Each row comes from the steps of one walk. Every step used is in the known rows, and no mark comes twice. Write the walk behind each row, first mark first.
(in the rows, 128 means zero)
Known rows
gumos, tefar: 132,117,128,129,131,112,140,96,117,129,129,139,125,129,140,124,116,124,110,121,131,132,126,118,128,129,124,124,121,137,134,122,113,121,136,153,115,127
gumos, tefar, tutom: 135,127,124,126,131,104,137,103,128,133,131,131,125,128,122,125,132,124,104,122,129,131,126,117,129,127,128,129,111,136,133,130,117,117,137,199,112,124
meno, fitur, tefar, tutom: 128,154,133,129,127,129,107,131,140,136,129,127,124,130,130,126,152,134,136,125,141,126,130,126,125,132,126,127,110,132,147,140,142,118,122,180,132,128
meno, tutom: 134,149,128,131,150,128,104,125,124,128,133,141,129,127,121,122,110,127,140,146,155,130,127,131,125,132,128,124,123,135,133,135,133,120,124,155,130,127
tutom, tefar, fitur: 131,112,132,124,122,111,144,126,139,138,126,128,124,126,133,129,93,120,130,113,129,133,130,140,131,134,122,129,168,134,143,131,139,127,134,85,110,123
tutom, meno, gidub, pegeso: 121,88,113,124,119,147,155,128,121,137,120,134,150,129,134,134,101,116,130,134,147,127,127,136,121,128,130,128,146,126,88,130,122,132,126,104,123,130
tefar, tutom, degeka: 132,134,122,128,119,108,125,122,130,94,129,125,122,124,114,128,124,129,126,141,134,126,128,136,124,136,125,134,131,140,127,134,134,123,133,180,112,119
gidub, meno, fitur, tefar, tutom: 122,142,148,127,129,142,117,139,138,129,127,130,127,130,127,134,156,142,139,131,131,128,127,130,123,126,129,129,103,100,127,132,135,120,124,178,129,113
semeb, meno, fitur, tefar, tutom, degeka: 123,140,127,130,115,121,107,135,136,97,119,117,121,130,123,135,142,140,122,128,79,121,139,131,122,132,126,128,118,133,153,137,139,136,126,126,115,121
fitur, tefar: 128,124,129,129,130,112,136,121,128,130,127,139,125,129,141,123,137,129,135,115,131,127,129,161,129,130,121,126,108,136,137,127,141,128,129,147,126,122
tefar, fitur, meno, gidub: 122,94,124,130,130,145,115,131,136,115,127,129,123,123,122,127,148,122,138,133,126,128,134,143,136,135,130,133,143,123,122,129,125,133,128,82,136,130
tutom, meno, fitur, tefar, gumos: 123,143,136,127,117,147,143,141,113,132,125,128,135,129,132,132,153,145,153,108,132,120,124,138,120,125,127,120,125,133,150,126,146,133,124,100,132,145
meno, fitur, tefar, gumos: 125,148,142,127,128,139,99,138,114,120,124,134,121,129,133,126,164,143,160,118,141,119,126,139,127,129,126,118,115,137,144,126,144,132,118,125,141,142
semeb, meno: 132,111,131,132,129,103,139,129,117,124,120,136,124,128,128,127,94,133,137,140,83,132,135,142,130,131,126,120,124,131,140,134,133,153,126,107,118,113
bome, gumos: 134,122,133,128,118,111,122,116,116,147,129,135,127,128,132,120,117,131,124,138,133,135,125,109,129,132,121,124,121,143,130,122,137,131,126,155,141,114
tutom, meno, gidub: 124,95,122,131,119,142,147,122,123,131,128,133,148,123,129,127,100,124,134,119,140,128,128,132,126,133,129,126,146,128,116,131,126,127,130,116,123,132
gidub, meno: 127,113,147,129,132,126,144,127,119,118,127,142,127,127,131,129,112,136,144,144,131,134,124,141,127,127,127,127,121,103,112,123,127,132,130,148,121,103
tefar, fitur, meno: 125,119,129,129,132,124,144,132,133,122,127,129,114,127,127,128,144,127,138,145,120,132,130,150,132,133,127,133,135,128,141,131,133,138,129,89,131,123
tefar, tutom: 135,133,129,128,131,105,132,127,131,131,130,130,125,125,114,123,124,127,135,137,138,130,127,135,129,132,128,129,117,136,131,139,137,125,129,194,121,117
bome, gumos, tefar: 133,116,130,126,118,110,126,93,112,148,130,132,129,131,139,122,125,129,93,124,124,136,123,89,129,127,121,124,113,143,132,113,116,123,134,162,131,120
gumos, tefar, fitur, meno, tutom: 127,138,122,127,151,138,120,114,135,125,133,129,119,129,122,129,154,125,107,137,124,130,129,124,128,127,130,134,122,128,146,125,112,118,134,103,127,137
bome, gumos, tefar, fitur: 134,106,135,122,118,110,132,98,123,152,129,127,123,129,132,127,140,122,93,129,123,139,126,86,134,130,121,128,142,139,142,116,119,123,139,114,123,119
tefar, fitur, meno, gidub, pegeso, vosov: 118,92,110,132,121,149,134,128,139,124,114,113,114,120,123,130,151,104,137,166,173,118,136,135,132,134,133,127,153,114,95,127,116,148,123,73,131,125
bome, gumos, tefar, tutom: 136,124,125,124,118,104,126,99,123,152,132,125,128,129,120,124,141,128,86,124,122,134,123,88,130,125,124,130,103,143,131,121,120,117,137,209,127,119
meno, tutom, tefar, gumos, bome: 139,154,130,125,130,125,96,161,116,126,130,131,129,125,112,126,111,135,121,102,135,125,121,125,126,114,136,123,124,140,129,116,130,114,122,118,149,153
tutom, tefar: 131,121,128,129,121,112,140,120,126,135,128,135,130,128,140,125,78,127,129,106,130,130,126,143,126,132,121,125,139,137,133,127,136,127,131,132,120,124
tefar, tutom, meno, fitur: 129,151,132,130,118,139,150,131,132,144,131,124,138,129,119,131,111,132,135,137,141,131,127,103,118,131,130,127,140,129,146,144,136,121,125,153,122,131
gidub, pegeso: 128,117,123,123,132,117,139,127,118,132,119,141,127,133,138,129,108,119,138,154,147,130,125,143,123,130,126,128,129,134,103,131,129,135,123,136,123,117
meno, tutom, tefar: 133,147,124,129,140,128,109,125,130,136,132,136,133,128,128,125,80,127,130,113,144,128,127,138,123,130,125,126,134,136,137,131,135,115,128,141,125,131
tutom, meno, fitur: 127,142,137,132,118,144,152,125,121,140,129,130,137,131,137,129,96,133,141,135,144,133,128,105,116,133,125,122,151,129,146,137,132,128,125,107,125,134
meno, fitur, tefar: 125,145,137,131,128,135,109,124,129,132,126,135,125,132,147,123,138,133,142,123,144,128,130,129,124,134,121,120,120,133,147,132,139,123,122,132,135,131
fitur, tefar, tutom, meno, gidub, pegeso: 120,95,105,121,118,140,153,137,139,145,120,126,151,129,123,137,145,119,120,113,133,121,127,157,123,124,132,138,115,127,93,135,132,125,129,152,119,129
tefar, gumos, bome: 139,132,139,126,121,109,122,154,105,117,126,132,120,124,117,124,139,136,132,128,132,128,122,125,131,118,135,123,119,140,125,115,128,130,121,122,149,142
pegeso, gidub, meno: 121,110,136,136,136,125,149,132,119,115,125,125,120,121,129,128,109,129,145,150,95,134,132,131,138,132,130,142,132,97,101,125,121,137,136,152,114,107
meno, vosov: 134,149,129,131,137,123,109,122,130,122,137,130,134,130,139,119,113,120,144,134,157,127,128,122,133,133,125,115,135,133,120,134,130,137,118,129,135,127
mekabe, degeka: 135,122,120,131,125,113,126,110,122,123,127,128,99,128,142,120,109,127,147,137,129,121,129,133,128,140,122,128,127,141,134,129,132,130,133,120,120,114

Write each row's walk
131,153,144,126,117,131,95,160,113,122,124,129,120,130,131,126,169,143,133,112,132,124,124,116,127,118,132,119,110,137,141,115,133,123,115,110,162,153 -> meno, fitur, tefar, gumos, bome
125,151,115,132,140,139,116,132,133,127,132,133,129,131,128,126,101,134,126,116,126,124,126,152,122,126,127,130,111,133,137,128,132,122,127,130,138,134 -> fitur, meno, tutom, tefar
132,160,122,128,130,136,104,167,119,117,130,128,126,127,113,128,133,142,118,107,116,120,121,139,126,111,138,129,102,137,130,111,126,122,121,106,163,156 -> fitur, meno, tutom, tefar, gumos, bome
131,141,143,127,116,122,102,169,111,120,115,127,120,130,127,131,156,147,129,116,75,124,132,120,129,115,134,118,106,133,150,118,132,144,114,69,153,146 -> semeb, meno, fitur, tefar, gumos, bome
122,89,105,120,119,139,157,111,128,143,122,125,151,130,122,138,125,112,93,122,134,126,125,115,122,122,134,136,129,128,90,129,105,117,135,159,111,133 -> gumos, tefar, tutom, meno, gidub, pegeso
134,133,128,132,135,112,113,128,128,119,128,126,133,131,134,124,100,124,141,135,99,127,135,127,134,130,126,113,132,129,130,137,130,156,118,90,128,121 -> semeb, meno, vosov
121,87,119,128,131,143,121,107,133,117,127,126,124,126,130,129,158,119,109,120,118,129,132,124,136,131,130,133,135,124,125,120,104,125,137,87,129,138 -> gumos, tefar, fitur, meno, gidub
117,132,144,138,134,149,122,134,121,116,125,124,119,124,135,129,110,133,151,161,108,135,135,99,133,134,131,135,145,94,113,130,118,132,129,136,124,117 -> pegeso, gidub, meno, fitur
124,96,110,122,119,141,152,135,131,142,121,127,150,127,115,136,115,116,125,135,143,126,127,134,122,126,135,135,136,127,88,138,125,127,126,152,118,127 -> tefar, tutom, meno, gidub, pegeso
128,142,126,129,137,133,120,133,144,119,137,119,123,130,133,125,149,120,143,140,136,127,130,134,135,131,127,124,141,127,130,132,130,143,121,72,141,130 -> tefar, fitur, meno, vosov
117,80,112,120,130,148,127,115,131,124,118,129,126,132,136,135,157,112,104,138,125,127,131,129,132,127,132,137,135,123,96,119,99,130,132,78,127,135 -> gumos, tefar, fitur, meno, gidub, pegeso
129,133,125,125,123,131,114,105,136,139,139,112,127,134,139,126,166,122,94,124,119,131,126,86,136,125,123,126,125,135,131,113,113,134,130,88,147,132 -> bome, gumos, tefar, fitur, meno, vosov
132,109,135,124,131,111,144,103,129,131,128,131,119,128,134,128,132,118,111,125,130,136,129,115,132,132,124,127,151,132,144,125,116,123,139,106,108,126 -> gumos, tefar, fitur
125,154,127,129,116,131,100,127,139,99,127,121,122,129,129,130,155,135,125,124,136,122,131,126,120,135,123,131,123,137,143,136,139,116,127,166,125,129 -> meno, fitur, tefar, tutom, degeka
129,135,143,129,138,136,119,127,128,114,136,132,136,130,137,128,116,129,147,138,147,129,125,126,132,127,128,118,128,101,101,126,123,137,122,131,133,112 -> gidub, meno, vosov
117,87,116,122,130,149,120,137,133,122,117,131,125,129,128,134,149,115,136,153,134,127,132,149,132,130,132,136,142,123,94,130,120,139,123,72,136,128 -> tefar, fitur, meno, gidub, pegeso
122,123,133,131,146,141,129,143,142,127,129,116,124,120,119,135,96,122,133,131,96,134,134,129,138,130,132,146,167,93,116,128,126,121,139,102,105,118 -> pegeso, gidub, meno, tutom, tefar, fitur
124,116,125,127,122,123,149,132,139,130,127,125,119,129,134,130,115,127,127,115,108,129,129,155,130,130,123,135,146,130,144,126,135,134,134,73,125,127 -> tutom, tefar, fitur, meno
131,132,124,127,130,105,134,129,139,134,129,130,126,127,122,124,153,131,130,115,128,124,128,159,130,128,125,131,97,136,135,134,144,123,130,193,123,119 -> fitur, tefar, tutom
129,144,128,128,118,136,155,109,128,147,132,122,138,131,124,133,120,129,103,123,131,132,126,83,117,127,129,126,132,130,149,136,115,112,134,159,113,138 -> gumos, tefar, tutom, meno, fitur
122,133,132,137,141,135,124,132,129,109,134,115,129,124,136,126,115,122,148,146,111,129,134,117,142,131,131,133,139,95,91,126,118,142,128,136,126,114 -> pegeso, gidub, meno, vosov
134,145,116,128,126,123,157,108,138,138,141,114,149,131,125,128,125,117,100,109,136,126,124,101,126,124,129,125,127,131,127,133,115,122,133,157,114,136 -> gumos, tefar, tutom, meno, vosov
135,150,127,126,140,131,101,138,115,123,130,135,130,125,115,127,106,137,147,109,141,120,122,147,126,125,130,122,129,140,133,126,141,123,125,135,130,142 -> meno, tutom, tefar, gumos
134,137,131,125,141,128,114,131,142,140,131,130,128,126,122,129,96,120,129,116,142,132,129,135,127,132,125,129,163,131,146,134,138,115,131,95,114,131 -> meno, tutom, tefar, fitur
132,129,123,129,121,115,175,128,131,142,131,126,139,125,112,130,112,128,127,129,129,130,125,136,122,128,129,132,128,132,134,139,138,127,133,168,112,121 -> tefar, tutom, meno
128,145,126,129,151,141,114,136,138,123,132,133,118,127,115,127,146,128,139,154,133,130,130,143,129,130,131,133,131,126,144,134,133,128,127,98,136,131 -> tefar, fitur, meno, tutom
128,148,139,127,107,140,140,163,114,134,125,123,134,130,130,132,157,144,127,105,123,124,123,115,120,115,133,122,121,133,145,116,134,125,121,85,152,157 -> tutom, meno, fitur, tefar, gumos, bome
127,152,121,134,137,134,116,126,132,113,137,127,129,132,139,121,135,126,143,134,136,123,128,139,132,129,126,122,113,130,121,129,126,142,118,119,150,131 -> fitur, meno, vosov
134,143,146,123,131,138,106,168,113,118,129,133,132,125,110,136,115,144,125,109,126,127,118,128,125,108,139,126,118,107,110,107,123,116,125,118,146,138 -> gidub, meno, tutom, tefar, gumos, bome
129,150,116,128,125,124,151,133,149,142,139,114,150,131,127,128,145,124,127,103,134,120,127,143,127,124,126,126,114,131,129,137,142,129,127,153,126,129 -> fitur, tefar, tutom, meno, vosov
125,113,126,127,132,122,150,109,132,124,128,127,115,130,134,129,153,124,107,130,110,132,128,131,132,128,126,134,128,130,144,121,113,129,138,93,120,130 -> gumos, tefar, fitur, meno
116,139,138,135,132,142,122,144,140,125,126,115,120,124,124,131,155,136,140,136,94,128,136,122,134,129,132,144,114,94,118,133,130,125,130,183,120,116 -> pegeso, gidub, meno, fitur, tefar, tutom
